Known rows, with every way that one mark hangs from another:
mavo(sogun(davan farin) zuka): 3.13  -3.01  3.02  -3.69  -0.17  -0.92  0.77  -1.77  4.48  5.02  0.76  -2.06  0.11  1.87  -0.21  -2.33  -2.53  -5.74  -1.80  0.50  -1.12  2.00
farin(sogun(davan)): 4.88  0.25  1.53  -3.82  1.01  -2.24  -2.25  -0.23  4.04  1.62  1.37  -0.82  3.04  2.78  0.13  -1.13  -3.07  -1.39  -3.05  -0.18  0.53  -1.22
gage(sogun(farin) sudu(davan)): 3.93  -1.02  3.96  -2.72  -0.84  -6.98  -0.90  3.16  2.63  0.02  1.74  -1.19  2.93  -1.06  1.58  -2.21  -1.55  -2.44  -1.93  -3.65  1.41  -0.27
sudu(mavo(sogun zuka)): 4.72  -3.24  1.85  -0.49  -0.75  -4.07  1.45  -8.23  3.78  5.09  -1.27  -1.32  1.83  0.52  -0.03  -0.27  -4.85  -0.47  -1.83  -3.25  2.31  1.22
puzorad(sudu(mavo(sogun zuka))): 5.40  -1.43  -0.08  -0.31  -1.61  -3.39  1.43  -8.71  4.57  5.95  -1.45  -0.02  0.66  -0.90  -0.61  -0.83  -5.94  -0.76  -1.96  -0.36  3.48  2.84
mavo(sogun(davan farin(sudu)) zuka): 3.36  -2.09  2.53  -4.11  0.56  -0.58  -0.24  -1.65  4.51  5.19  0.24  -3.43  1.31  0.81  -0.35  -1.95  -1.41  -5.46  -1.22  3.85  -2.45  2.26
rutan(davan gage(sogun sudu)): 8.02  -2.66  0.74  -1.87  0.29  -6.15  0.00  -1.83  2.28  -3.12  -0.91  0.23  5.43  -0.49  4.66  0.13  -0.46  0.53  -4.71  -0.07  0.96  -2.09
sogun(farin(sudu(davan mavo))): 3.40  0.03  1.05  -4.04  0.51  -2.10  -1.47  -1.10  2.52  3.07  -0.23  -0.70  3.11  -4.22  0.90  -1.98  -3.13  -0.90  -2.57  -0.89  -0.55  -0.32
puzorad(sudu(mavo(sogun))): 6.71  -0.23  -0.65  -0.67  -1.95  -3.24  0.38  -6.45  3.68  4.93  0.17  0.97  1.25  -0.48  -0.89  -0.84  -5.72  -1.15  -3.30  1.60  4.16  2.75
sudu(mavo(sogun(davan farin))): 4.19  -2.15  1.65  -3.24  -1.54  -1.94  0.38  -2.15  5.73  4.77  1.88  -0.26  0.62  1.41  -0.32  -2.02  -3.33  -4.85  -3.09  -0.84  -0.70  0.78
gage(sudu(davan)): 4.79  -0.38  1.41  -2.63  1.56  -4.69  -1.46  -1.13  -0.59  0.27  1.58  -0.48  4.45  -0.85  1.40  -0.36  -3.57  -1.15  -1.10  -3.16  2.80  -0.77
sogun(davan): 4.63  -0.91  2.48  -4.01  0.62  0.04  -1.24  -0.95  1.64  1.99  1.27  0.50  3.06  0.69  1.11  -0.82  -3.50  -2.57  -4.16  -0.04  -0.08  0.56
rutan(gage(sogun)): 6.55  -2.18  3.79  -2.49  0.49  -2.70  0.24  -0.42  2.62  -0.55  -1.05  0.72  4.35  0.38  3.27  -0.29  -1.91  -0.06  -5.77  0.38  0.38  1.14
sudu(davan mavo(sogun(farin) zuka)): 2.41  -2.61  0.99  -2.33  0.13  -4.23  1.09  -4.17  4.82  5.59  -0.49  -1.64  0.73  -0.55  -0.26  -1.92  -4.18  -2.88  -0.93  -4.73  1.05  -0.21
farin(sogun(davan) sudu(mavo)): 5.04  0.66  0.47  -3.54  0.27  -2.79  -2.81  -2.44  6.36  2.41  0.40  -1.52  4.07  0.69  -0.16  -0.85  -3.13  0.01  -2.48  -0.27  -0.91  -2.12
mavo(sogun(davan) zuka): 3.90  -2.80  2.11  -2.87  0.56  -1.57  0.31  -3.94  3.71  4.70  0.67  -2.08  2.04  3.12  -0.20  -0.46  -3.39  -4.11  -1.75  -0.27  0.13  0.89
farin(sudu(mavo)): 5.79  -0.36  2.15  -2.30  -0.21  -1.93  -1.18  -5.05  1.41  2.61  -1.25  -0.17  4.11  -2.94  1.25  -0.57  -3.72  1.55  -3.63  0.45  0.59  1.17
puzorad(sudu): 6.55  0.69  1.08  -2.30  -0.49  -0.63  -0.59  -3.26  -0.10  2.49  -0.25  1.87  1.94  -2.43  0.74  -1.32  -4.95  -0.35  -4.19  3.63  3.26  3.79
gage(sogun(davan farin) sudu): 4.60  -1.55  5.41  -3.31  -2.08  -4.92  -0.67  3.00  4.52  0.12  2.43  -1.01  2.16  0.31  2.08  -2.58  -1.03  -4.25  -2.94  -1.92  -0.99  0.74
mavo(sogun(farin) zuka): 4.11  -2.92  3.48  -2.14  0.00  -2.09  1.42  -3.55  2.20  4.78  -0.76  -1.92  0.28  0.40  0.24  -2.44  -2.83  -3.16  -1.68  0.84  1.22  3.52
farin(sogun): 5.96  0.20  2.11  -2.13  0.93  -3.39  -1.74  -1.66  1.97  1.42  -0.16  -0.55  3.14  1.39  0.21  -1.13  -3.32  1.18  -2.94  0.16  2.80  0.36

Rows:
3.84  -1.28  3.31  -2.00  -2.17  -8.21  -0.38  0.64  4.67  0.77  1.24  -0.59  2.79  -2.16  1.69  -2.20  -2.73  -1.45  -1.95  -7.02  1.30  -1.44 -> gage(sogun(farin) sudu(davan mavo))
3.27  -1.72  -0.37  -2.11  1.47  -4.50  -0.60  -6.05  3.89  5.48  -1.08  -3.17  3.81  -0.29  -0.79  0.11  -3.84  -0.81  -0.29  -2.19  0.96  -1.00 -> farin(sudu(davan mavo(sogun zuka)))
6.20  -1.29  1.15  -1.25  -0.28  -3.46  -0.69  -5.64  2.71  4.35  -0.24  -1.60  3.87  0.15  -0.42  -0.23  -3.31  -0.35  -2.53  2.05  1.51  1.35 -> farin(sudu(mavo(sogun)))
5.07  -0.47  -0.25  -3.13  -2.52  -1.27  0.34  -2.80  6.55  5.66  1.89  0.93  -0.76  -0.07  -0.82  -2.55  -4.57  -5.26  -3.30  2.13  0.60  2.38 -> puzorad(sudu(mavo(sogun(davan farin))))
3.11  0.26  -0.41  -2.62  1.98  -5.23  -2.08  -4.56  5.13  3.29  -1.98  -3.00  4.21  -1.24  -0.29  -0.58  -3.92  1.95  -0.23  -4.00  0.88  -3.12 -> farin(sogun sudu(davan mavo(zuka)))
5.05  0.33  -2.52  -1.79  -0.35  -4.23  -0.52  -4.64  3.81  5.14  1.02  0.62  2.05  -0.37  -1.32  -0.57  -5.98  -1.74  -2.39  -0.28  4.09  0.28 -> puzorad(sudu(davan mavo(sogun)))
2.90  -3.31  2.18  -2.89  -1.34  -2.11  1.33  -4.48  6.74  5.70  0.32  -1.50  -0.24  0.90  -0.07  -2.22  -3.67  -4.66  -1.90  -2.92  -1.23  0.76 -> sudu(mavo(sogun(davan farin) zuka))
2.70  -1.82  1.01  -2.31  0.60  -3.53  0.09  -5.68  2.72  3.52  -1.49  -0.36  2.94  -2.27  1.00  -0.47  -5.33  0.51  -1.88  -7.23  1.43  -1.61 -> sudu(davan mavo(zuka))
2.24  -1.10  1.71  -3.71  0.66  -2.25  -0.63  -3.50  3.31  3.98  -1.93  -1.71  2.28  -4.64  0.87  -1.98  -3.35  -0.65  -1.33  -3.10  -1.10  -0.15 -> sogun(farin(sudu(davan mavo(zuka))))
5.19  1.03  1.28  -4.35  1.71  -1.72  -3.33  0.17  4.07  1.83  0.84  -2.31  4.34  1.80  -0.08  -0.88  -1.99  -1.03  -2.51  3.34  -0.61  -0.92 -> farin(sogun(davan) sudu)
4.42  1.27  -0.92  -2.94  1.75  -4.99  -3.11  -2.20  4.41  2.30  -0.35  -1.93  4.82  -0.80  -0.37  -0.48  -3.61  1.87  -1.48  -1.94  1.39  -3.32 -> farin(sogun sudu(davan mavo))
3.38  -0.15  3.47  -4.03  0.25  -4.01  -2.00  3.71  2.78  1.71  0.33  -2.14  3.67  -2.06  1.23  -2.27  -0.76  -1.70  -3.42  1.27  -0.56  0.46 -> gage(sogun(farin(sudu(davan))))
6.10  -2.55  2.64  -2.53  -1.10  -5.12  0.27  -1.79  7.07  -1.13  0.84  0.47  4.38  0.81  3.47  0.18  -2.43  -1.92  -3.87  -4.95  -1.52  -2.18 -> rutan(gage(sogun(davan) sudu(mavo)))
3.75  -1.49  5.04  -4.12  -1.77  -2.41  -0.63  3.28  4.80  1.68  1.60  -0.33  1.58  0.45  1.67  -2.79  -1.51  -3.88  -4.88  -0.27  -1.49  1.05 -> gage(sogun(davan farin))
4.63  -1.53  2.68  -1.97  0.19  -2.06  -0.17  -7.44  2.43  3.47  -2.80  -1.39  3.40  -3.56  1.27  -0.58  -3.95  1.69  -2.21  -1.78  0.13  1.04 -> farin(sudu(mavo(zuka)))
3.80  -0.38  1.04  -3.32  0.46  -3.02  -1.80  -4.89  7.37  3.30  -1.34  -2.78  3.28  0.16  0.05  -0.81  -3.36  0.21  -1.30  -2.27  -1.44  -2.23 -> farin(sogun(davan) sudu(mavo(zuka)))
3.78  -3.10  1.21  -2.13  -0.63  -2.79  0.85  -6.61  5.96  5.44  0.09  -1.39  1.64  2.02  -0.30  -0.45  -4.55  -3.03  -1.75  -3.58  -0.11  -0.18 -> sudu(mavo(sogun(davan) zuka))
5.03  -0.72  5.42  -3.09  -1.07  -3.23  -1.18  1.79  2.42  1.55  -0.47  -1.68  3.08  -2.15  1.65  -2.63  -0.56  -1.14  -4.26  3.47  -0.47  2.78 -> gage(sogun(farin(sudu)))
4.65  0.96  -1.52  -2.52  -0.51  -2.64  -1.00  -3.86  2.64  3.34  0.10  2.05  2.27  -3.30  0.22  -0.82  -6.38  0.04  -3.45  -2.06  3.15  0.04 -> puzorad(sudu(davan mavo))
5.80  -0.26  -1.25  -2.31  -1.76  -1.96  -0.21  -4.94  5.96  5.24  1.70  0.92  1.15  1.14  -0.96  -0.73  -5.48  -3.57  -3.41  1.41  1.77  1.24 -> puzorad(sudu(mavo(sogun(davan))))
4.23  0.11  0.05  -3.27  1.19  -2.83  -2.15  -3.23  1.85  2.63  -0.43  -0.66  4.85  -2.93  0.60  -0.18  -3.99  0.73  -2.74  -1.79  0.73  -1.47 -> farin(sudu(davan mavo))
4.54  -1.39  -0.62  -2.01  -1.53  -2.27  0.78  -7.15  6.80  6.21  0.06  -0.26  0.39  0.57  -0.91  -0.69  -5.77  -3.40  -2.14  -0.71  1.11  1.27 -> puzorad(sudu(mavo(sogun(davan) zuka)))
4.61  -0.81  3.01  -1.94  -0.06  -7.69  -1.48  1.14  1.84  -0.38  1.65  -1.28  4.84  0.10  1.50  -0.49  -2.46  -0.68  -1.91  -4.27  2.70  -1.35 -> gage(sogun sudu(davan))
4.66  -0.81  0.79  -1.88  0.06  -5.75  -0.93  -3.77  1.56  0.95  1.02  0.11  4.11  -1.89  1.30  -0.18  -4.68  0.04  -1.17  -6.69  2.67  -2.17 -> gage(sudu(davan mavo))
4.01  -0.77  4.75  -4.64  -1.33  -1.92  -1.76  3.55  4.69  1.94  0.90  -1.89  2.79  -0.60  1.39  -2.69  -0.27  -3.58  -4.39  3.06  -2.92  1.33 -> gage(sogun(davan farin(sudu)))
4.41  -2.51  0.28  -2.32  2.04  -4.30  0.91  -5.76  3.51  0.48  -1.57  -0.06  4.19  -2.29  2.84  0.60  -4.26  -0.12  -0.87  -7.90  0.43  -2.56 -> rutan(gage(sudu(davan mavo(zuka))))
5.01  -2.12  0.88  -2.45  -0.82  -2.71  -0.22  -4.28  5.15  4.44  1.88  -0.29  2.53  2.71  -0.45  -0.38  -4.23  -3.14  -3.18  -1.44  0.39  -0.27 -> sudu(mavo(sogun(davan)))
